Each row comes from the steps of one path. Every step used is in the known rows, and no mark comes twice. Write the path behind each row, first mark first.
(in the rows, 128 means zero)
Known rows:
koleb/piba: [140 137 110 155 128 107 127 143 116 109 131 139 114 141 120 146]
gokap/nusu: [140 129 124 129 137 144 137  95 139 143 146 145 145 113 147 143]
zimo/guga/gokap/nusu: [163  92 134 158 137 147 167  86 122 184 152 144 110  89 161 150]
fikop/koleb/piba/gokap/zimo/guga: [102 149 120 179 150 133 121  91 144 173 109 142 120 104  89 186]
koleb/fikop: [129 136 142 146 137 124 152 114 102 126 148 132 145 154 138 175]
fikop/koleb/piba/gokap: [121 167 114 191 151 117 137 120 130 106 113 108 111 150 110 185]
gokap/zimo/guga: [124 113 117 128 142 132 113  91 150 200 128 169 132  88 116 142]
guga/fikop/koleb/piba: [166 145 128 192 153  76 164 119 132 114 144 119 134 130 101 178]
piba/gokap/zimo: [102 159 125 135 124 159 115  79 144 164  71 131 138 136 111 192]
piba/gokap/zimo/guga: [106 126 116 146 144 176 121  71 149 203 111 151 128 110 126 179]
nusu/gokap/guga/fikop: [178 117 148 145 145 128 169  89 139 162 135 124 118 131 152 160]
gokap/zimo/guga/fikop/koleb/piba: [147 125 132 182 156  95 152  85 148 181 140 153 143  83  83 180]
fikop/koleb/piba: [139 156 114 173 148  74 126 139 133 102 129 128 118 129  98 150]
nusu/gokap: [150 113 120 141 138 121 130 130 112 121 148 114 100 171 151 136]
fikop/koleb/piba/gokap/nusu: [115 164 132 181 143 143 146  90 133 119 126 117 134 129 118 184]
zimo/gokap/guga/fikop/koleb/piba: [160 164 136 173 135  95 174  84 151 139 105 117 116 111 108 172]

Write each row's path:
[142 142 140 134 106 104 131 100 121 155  56 130 119 114  98 180]
guga/gokap/zimo
[129 128 134 120 118 122 111 107 120 146 104 131 121 152 112 153]
nusu/gokap/zimo
[166 141 131 139 127 138 174  66 153 169 108 124 124 114 148 168]
zimo/gokap/guga/fikop
[152 169 140 175 172 132 177  57 178 172 101 114 139 101 130 204]
piba/gokap/guga/fikop/koleb
[161 125 143 149 117 131 161  94 114 139 113 125 122 113 145 165]
guga/gokap/nusu
[132 120 132 182 136 169 154  72 128 195 126 146 133 117 115 212]
koleb/piba/gokap/zimo/guga/fikop
[122 140 126 148 137 186 145  75 136 149 131 125 138 135 160 179]
piba/gokap/nusu
[156 107 146 184 150  99 152  95 125 171 155 131 121 122  91 174]
nusu/gokap/zimo/guga/fikop/koleb/piba
[143 154 145 202 150 149 183  70 133 130 141 108 150 132 123 214]
guga/fikop/koleb/piba/gokap/nusu
[149 151 142 176 139 159 173  80 140 159 100 127 127 120 134 207]
koleb/piba/gokap/guga/fikop
[165 161 142 174 157  80 170  99 156 144 118 136 134  89  99 173]
gokap/guga/fikop/koleb/piba
[155 125 120 222 176 136 174  92 141 161 170 117 116 124 132 202]
zimo/guga/fikop/koleb/piba/gokap
[153 148 136 159 153 166 174  60 159 182 103 124 135 115 153 202]
piba/gokap/guga/fikop
[139 152 118 121 124 132 138  88 154 156  92 133 106 114 145 137]
zimo/gokap/guga
[134 135 133 184 169 146 158  47 167 209 122 129 146  97 110 210]
piba/gokap/zimo/guga/fikop/koleb
[151 122 130 164 169 103 151  68 169 202 141 150 151  75  97 174]
gokap/zimo/guga/fikop/koleb
[148 157 127 210 156 120 171 100 133 118 129 100 127 150 114 216]
guga/fikop/koleb/piba/gokap
[123 171 144 189 138 123 153  76 140 144  83 114 149 131  78 230]
guga/fikop/koleb/piba/gokap/zimo
